Known rows, with every step that occurs:
loteb/sasafe: [ -1 -19  29 -11   7 -16 -16  25 -22  17 -17  -5  11 -14 -11  14  15  13
  14  -2 -30 -42   2  -3  10 -19  -5 -19  13 -25  -5 -17   5  -1 -11  20
  14 -40  -4   5  21  -4 -15 -20  -4   9  -2  22  20 -27   8  15 -21]
gukef/guki: [  2 -22  16  10   6   7 -19  18 -19  -1  -5 -14  18  -8 -21   7  22  31
  15   9 -22  23  18   1  17 -12  12 -13  -3 -33 -14   4  -3  -3   2  -8
   0 -12   2  19 -36  -4  34   6   2  14  21  10  22  -9   4   4  15]
gukef/loteb: [ -3 -22 -14 -15  13  14  -6  21 -18   7   7  -5  12  -3   2  18  18  20
  14   1  -9   3   2  26   3 -13   5  -9  14 -53 -18   3  16 -17  16 -20
   8   1  -3  14  -4   0 -19 -12  15  22  40 -13  23  -8   1  10   5]
loteb/zaver/guki/tupet: [ 28 -19 -13 -48   1  -8  -5  20 -43  -3 -34  -5  24   2  -7   1  -3  30
  14  -2   8 -43  -2   5  25 -13  -4 -13   5  13  -3 -17   6 -13  -7  26
  -8 -48  24  -3  24  -3  43  11  24  11 -23  -8   7  -7  -4  -1 -20]
zamo/guki/tupet: [ 48  -8  14 -21  11   8 -10  15 -20   3 -23 -11  21  -6 -25   6  -7  23
  11  14 -12 -20   7  16  44  -8 -30   4  20 -26 -12 -17  13  -5  -9  -4
  -3 -23  31   1  -9  -6  29   6  -4   6 -20  -7  20  -7   0 -17 -11]
loteb/gukef/guki: [-27 -19  33  18   5  13 -22  22 -39   3 -13 -14  11  -7 -11  11  21  27
  16  11 -26   2  15  -7  26 -20  23  -3  19 -32 -15   0  -9 -10  -8  -8
   1 -13   7  35 -57   1  40   9   2   9  26  18  51 -22  11  10  16]
zamo/guki/tupet/loteb/sasafe: [  2 -22  19 -10  13 -15 -27  22 -17  16 -29 -12  13  -6 -30   6  15  16
   7   9 -38 -29   6  -7  27 -28 -22  -8  17 -46 -18 -18   6  -8 -13   7
  16 -47  15  11  -9  -1   3 -17 -15  18  -5  11  30 -30   6   8 -36]
gukef/guki/zaver: [ 12  -3  10  24  11  12 -15  31  -6  16 -23 -15  23  -3  -1  17   6  22
   7   6 -20  18   8 -14  34 -14 -14  -4  -3  -6  -6  -5  -7   3  25   9
  -5 -20   5  14  -5   0  39  29  19  -7   0  11  -4  -2   1  -6  12]
tupet/loteb: [-13 -26  -6   5   8   1 -32  21   2   3   0 -11  18  -2 -16   7  12   5
   1   5 -14  34  23  -7 -11 -30 -10  -2  -3 -13 -20  -3  13 -14   6 -13
  17 -12   0   9 -43  -1   1  -4  13  23  22 -10  18 -14  -2   6 -13]
guki/tupet/loteb/zaver: [-13 -22 -33 -12   6  -5 -16  23 -30   9 -29  -5  16  -3 -10   3  -1  10
   9  -7 -24 -10 -21   7  14 -32  -7   4   3 -18 -24 -10   3 -30  -4   9
   3 -62   8   5 -11   3  21   7  18  -2 -15   0  27 -11  -8   5 -34]
zaver/loteb/gukef: [ -5 -23  14  11   4  11 -11  10 -43   1  -2 -15   4  -4  11  19  12  13
  16  -7   3 -20   6  -1  25 -15  26   6  53 -10  -8 -14  -2 -11 -15   9
  13 -10  22  31  -8   3  17   1  12  23  23  19  63 -36   8   4   5]
zamo/guki: [ 14 -10  13   0   7   6 -20  15 -16  11 -13 -16  17  -9 -20  17   8  12
   7  12 -21  -3  34   7 -18  -2 -30   4  43 -42 -15 -15  18   0   1  -9
  -1 -14   9  19 -42 -10   4   7 -12  -7 -15  -3  30 -12  -2  -4   0]
guki/zaver/loteb: [ 42 -22 -23  23  10   9  -2   6 -18   6   4 -19  16   1  17  22  12  20
  10 -11  13  22   7  -1  29  -6  -1  -2  26 -11  -4 -12   2   6  16  23
  10 -10  27   7  49   2  14  15  21  26   5   5  10 -15   0  -7   3]
tupet/loteb/gukef: [-37 -17  27   8   5   9 -29  24 -28   7 -14 -11   7  -4  -4  12   8   3
   4   2 -17 -15  14 -13   9 -34   7  10  35  -1 -20  -9   4 -22 -11  -7
  15 -15   6  35 -61   3  14   2  12  11  25   9  58 -32   5   9  -9]
zamo/guki/zaver/loteb: [ 46 -20 -19  24  11  10  -4   4 -19   8  -1 -24  16   2  10  24  15  18
   9  -5   7  22  18   1  23  -1 -16   4  45 -32  -8 -18   4   8  16  18
   6 -10  31  14  27  -1  17  17   8  17  -4   6  18 -20   1 -11   4]
zamo/guki/zaver/loteb/sasafe/kobu: [ 26 -17  51  -3   9 -14 -16 -18  -8   1  25  -2   8 -15  -8  13  21  20
  -4  -5 -19 -13  10   2  14 -17  -8  -3  27 -48   4 -28  10   0  -6  30
   6 -60  11   4  11  -5  19   2  -4   5  -7  25  14 -21  11  16 -21]
zamo/guki/tupet/loteb/sasafe/kobu: [  9 -17  59 -18  10 -19 -29 -13  -2  -4  20   1  10 -16 -34   0  18  20
  -6   5 -31 -21  13   2  17 -29  -9  -1   8 -49  -5 -23  13 -11 -14  14
   9 -64   4   2 -25  -5  23  -4  -5   7  -4  15  16 -19  11  18 -34]
loteb/zaver/guki: [-19 -30 -28 -39  -6 -12 -11  23 -52   2 -28  -6  22   4   7   9  16  19
  12 -11  10 -29  20  -6 -33 -11   6 -19  27  12  -2 -12   8 -12   7  35
  -6 -50  -1  11   4  -8  29  12  22   1 -19  -1  11 -15  -8  17 -10]
zaver/guki: [  1 -28  -6 -38  -4  -8 -15  21 -38  -5 -14 -11  25   4  -2   9  20  23
   6   0  20  -9  42 -10 -34  -6   0 -24  16  14   4  -9  14   2  11  23
  -1 -14   2   9   0 -10  24   7  17  18   1  -9  -3 -15  -2  12   1]
zamo/guki/tupet/loteb: [ 15 -21  -1  -4  13   4 -29  16 -11   0 -19 -15  20   1 -33   2   3  16
   3  14 -16  16  20  -1  24 -27 -30   5   7 -39 -26 -10  14 -14  -4 -16
  10 -21  21  10 -45   0  25   2  -1  14   4 -17  23 -13  -2  -8 -22]
gukef/guki/tupet/loteb: [  7 -27   2  -1  12   2 -32  23  -8  -4 -15 -14  21   2 -33  -1  10  24
   6  13 -21  27  16  -3  34 -33  -9  -2 -15 -34 -25  -1   5 -15  -1 -16
  10 -19  18   8 -44   4  36   2   8  29  22 -12  21 -11   2  -3 -13]
kobu/sasafe: [-11 -28 -13  15   8  -3 -22  36   8   6  -1 -10  17 -21 -12  22  15  11
   9 -19 -20  15   7  16 -39  -5  -8 -17  -4 -30 -14  -4   8 -16   4   5
  15   4 -10   6  11  -2 -29 -40  31  -3 -13  10  16  -9  -4   4 -15]
loteb/tupet: [  7  -9   2 -19   3   0 -10  36   0  -3 -22 -17  10 -17  -1 -10  18  22
   8 -18  -1  -4  11  -3 -18 -23   6   0  -5 -10  -9  -7  -1  -8 -19  35
   5 -33  12  10  -1  -5   7   0  12  27   3   3  -1  -5   9  -7  -8]
zaver/loteb: [ 37 -34 -23   5   5   2  -5   2 -22  -4  15 -17  12   0   7  17  18  23
  14 -10  14  23  15  12  13  -3  13  -9  28 -27  -8 -10   7   2   1   9
  15  -4  25   9  36  -1   7  -3  12  38  22   3  28 -22   3   0   3]
zamo/guki/gukef/loteb/sasafe/kobu: [  1 -14  58 -16  12  -9 -23 -12 -19   8  30   6   5 -18 -22  13  26  20
   0  -3 -28 -11   4  14  10 -20  -5  -3  15 -65  -4 -19  14  -9  -8  13
   2 -40  -9  10 -23  -6   7  -8  -1   1  14  17  14 -19  11  28 -22]

Rows:
[ 24 -14  30  -7   9  11 -13  21 -38  -2 -27 -10  16  -5 -21   1   1  36
  18  13 -18 -17  -5   7  68 -20   9  -3  -1 -18 -11  -8  -6 -12 -17  -2
  -2 -25  32  13 -22   2  53   9   5  19  10   6  40 -14   8  -8   0]
loteb/gukef/guki/tupet
[  1 -16  13  22   6  15  -9  14 -40  10 -12 -16   5  -1  17  20   7  12
  12  -9   2 -21   7  -9  35 -17  14  10  54   6  -5 -16  -5  -8  -5  17
  10 -14  25  31   3   5  23  12  23  12  14  21  54 -33   8   0   6]
guki/zaver/loteb/gukef
[ 24 -23 -19 -11   5   1  -3  19  -9  -7  -8 -24   7 -11   5  -8  28  28
  12 -24  13  11  10   1  -6 -19  15  -1  14 -27 -10  -7  -5  -2 -21  39
  11 -29  31  13  27  -1  15  -3  12  48  14   5  11 -14  11  -9  -4]
zaver/loteb/tupet
[-35 -25  30  21   8  10 -30  24 -37   3 -15 -17  11  -5 -21   7  25  25
  11  12 -27  19  18 -12  23 -28  15   0  19 -37 -22   2  -8 -14  -6 -12
   5 -14   6  39 -76   4  44   8   2  17  36  16  54 -25  10  11  12]
tupet/loteb/gukef/guki
[ 23 -26   3  12  11 -11  -7  14 -27  18 -16 -14  10  -6   3  21  21  20
  15 -11 -17 -26   0  -8  30 -14  -5 -16  32 -27  -1 -20  -3   7  -1  33
  15 -40  15   9  61   0  -1 -11   2  21  -2  24  18 -31  10   9 -17]
guki/zaver/loteb/sasafe
[-14 -24 -30  -4   6  -2 -19  24 -35   8 -30  -7  17  -2 -14   3   5  19
  10  -3 -28  -3 -23   6  22 -32  -4   1  -1 -29 -26  -9  -3 -28  -3   6
  -1 -60  10  10 -22   3  31  10  15   1 -10   5  30  -9  -8   7 -27]
gukef/guki/tupet/loteb/zaver
[-21 -15  23   2   8  11 -29  28 -33   6 -20 -10   9  -3 -13   6   0   7
   5   6 -14 -24   5  -8  30 -33   2  11  27  -1 -18 -12   2 -23 -15  -7
  14 -20  18  26 -52   5  28   1  16  17  18   6  55 -29   6   2 -15]
guki/tupet/loteb/gukef
[-27 -19  23 -12   6   6 -27  25 -40   1 -26 -11  10   0 -13   6   6  14
   4   7  -7 -30  15 -12  24 -32   5   6  34   3 -15 -12   2 -22 -15   1
  11 -23  21  27 -51   3  37   5  13  16  18   2  52 -32   7   5 -12]
zaver/guki/tupet/loteb/gukef
[-12 -21 -20 -18  15  14 -18  22 -41  15  -4  -3  13   2   0  21  28  21
  21  -7   6  25  10  21   1  -9  -5 -14  19 -40 -15   0  13  -9  12  -2
  -2  21 -11  23 -17  -1  -3  -8  20  23  47 -17   6 -13  -1  23   4]
zaver/guki/gukef/loteb
[ 24 -34   6  -2   9 -15  -9  12 -30  11  -6 -14   7  -7   0  18  26  22
  16 -10 -16 -24   2  -2  22 -15   4 -20  31 -41  -7 -18   2   3 -13  27
  17 -35  14   8  48  -1  -9 -21  -6  31   6  23  29 -36  10  13 -18]
zaver/loteb/sasafe
[-17 -26  21  -3  10 -18 -29  25 -16  15 -19 -10  12  -9 -20  10  21  10
   6   2 -34 -18   8 -13   8 -31  -9 -13  14 -35 -16 -12   7  -8 -10  10
  20 -40  -5  12  -8   0 -13 -21  -4  19  11  14  22 -32   7  19 -29]
tupet/loteb/sasafe
[ 14 -23  -5  -9  12   0 -28  20  -9  -2 -14 -11  22   0 -28   0   1  16
   4   8 -11  17  14  -2  28 -30 -14   0 -15 -17 -21  -6  11 -17  -4 -10
  13 -21  16   4 -28   2  22  -2  12  26  16 -16  14 -12  -2  -3 -22]
guki/tupet/loteb
[  6 -18  53 -25   8 -13 -18 -12 -10   0  31   7   6 -17 -14   9  25  22
  -1  -4 -24 -23   0  14   7 -24   9  -9   4 -51   0 -16  14 -13  -3  11
   9 -56  -6   2   1  -4  -2 -11   4  10  18  15  15 -17  13  27 -22]
gukef/loteb/sasafe/kobu
[-28 -32 -36 -37  -4 -14 -21  24 -47  -1 -31  -9  22   9  -1   6  20  18
   5  -8   7  -9  26 -13 -34 -20  -6 -17  24   3 -10  -9   9 -14   9  29
   0 -49  -3  11 -15  -6  29  12  22   7 -13  -7  12 -15  -9  18 -14]
tupet/loteb/zaver/guki
[-12 -30  23  26   7  12 -17   9 -45   2 -10 -18   8  -5  -5  14  28  33
  18   6 -16  13  14  -4  33 -14  29  -2  34 -41 -15  -1 -12  -7  -9  -4
   4 -12  20  37 -40   3  45   9  -1  24  32  19  58 -28  12   6  20]
zaver/loteb/gukef/guki
[-10 -21 -34  -8   6  -3 -19  22 -31  11 -31  -8  16  -2 -13   4   0  13
   7  -2 -28 -13 -13   9  10 -28 -17   7  17 -33 -27 -14   5 -28  -4   7
   0 -65  12  10 -26   0  25   6   8  -7 -27   1  30 -12  -9   2 -33]
zamo/guki/tupet/loteb/zaver
[  4 -22  59 -14   9 -17 -29 -13 -10  -7  15   3  11 -16 -31   1  23  27
  -4   4 -30 -14   7  -2  27 -31   4  -6 -13 -43  -4 -16   6 -11 -15  13
   9 -64   5   1 -21  -2  29  -6   0  11  10  22  12 -18  12  21 -29]
gukef/guki/tupet/loteb/sasafe/kobu
[ -3 -14  -9  -6   5   1 -29  23 -50  15 -18  -4  18  -2  -8  16  17   8
  19 -11  14  30  26  -1  -2  -4 -14 -16  13  21  -3 -10  11   7  -4  27
  -8  22 -14  17 -25  -7  31   8  25  13  17  -2 -12 -14  -3  23  -6]
zaver/guki/gukef
[ 28 -18 -14   3   8   5  -5  23  -6  -2 -20 -28  10  -8  12  -5  31  35
   9 -21   7  19   6  -8  12 -21  10   1  12 -26  -8  -8 -15   1 -10  43
   5 -31  32  16  28   1  32  11  13  39  10   8   1 -11  12 -12   2]
gukef/guki/zaver/loteb/tupet
[ 39 -26 -18  28  11  11  -5   7 -20   4   1 -23  18   3   8  19  21  28
  11  -6   4  38  12  -3  37  -6   3  -5  23 -26  -8  -8  -6   8  15  16
   5 -11  26  13  34   3  34  15  18  29  14   8  16 -18   4  -6  13]
gukef/guki/zaver/loteb
[ 20 -21  50   3   9 -16 -16 -18 -16  -2  25  -1   8 -14  -9   8  28  29
  -1  -5 -18  -9   7  -1  29 -22  12  -6   6 -45   3 -21   2  -1  -3  30
   6 -59   7   5  14  -3  27   3   2  12   5  30  12 -21  13  20 -15]
gukef/guki/zaver/loteb/sasafe/kobu
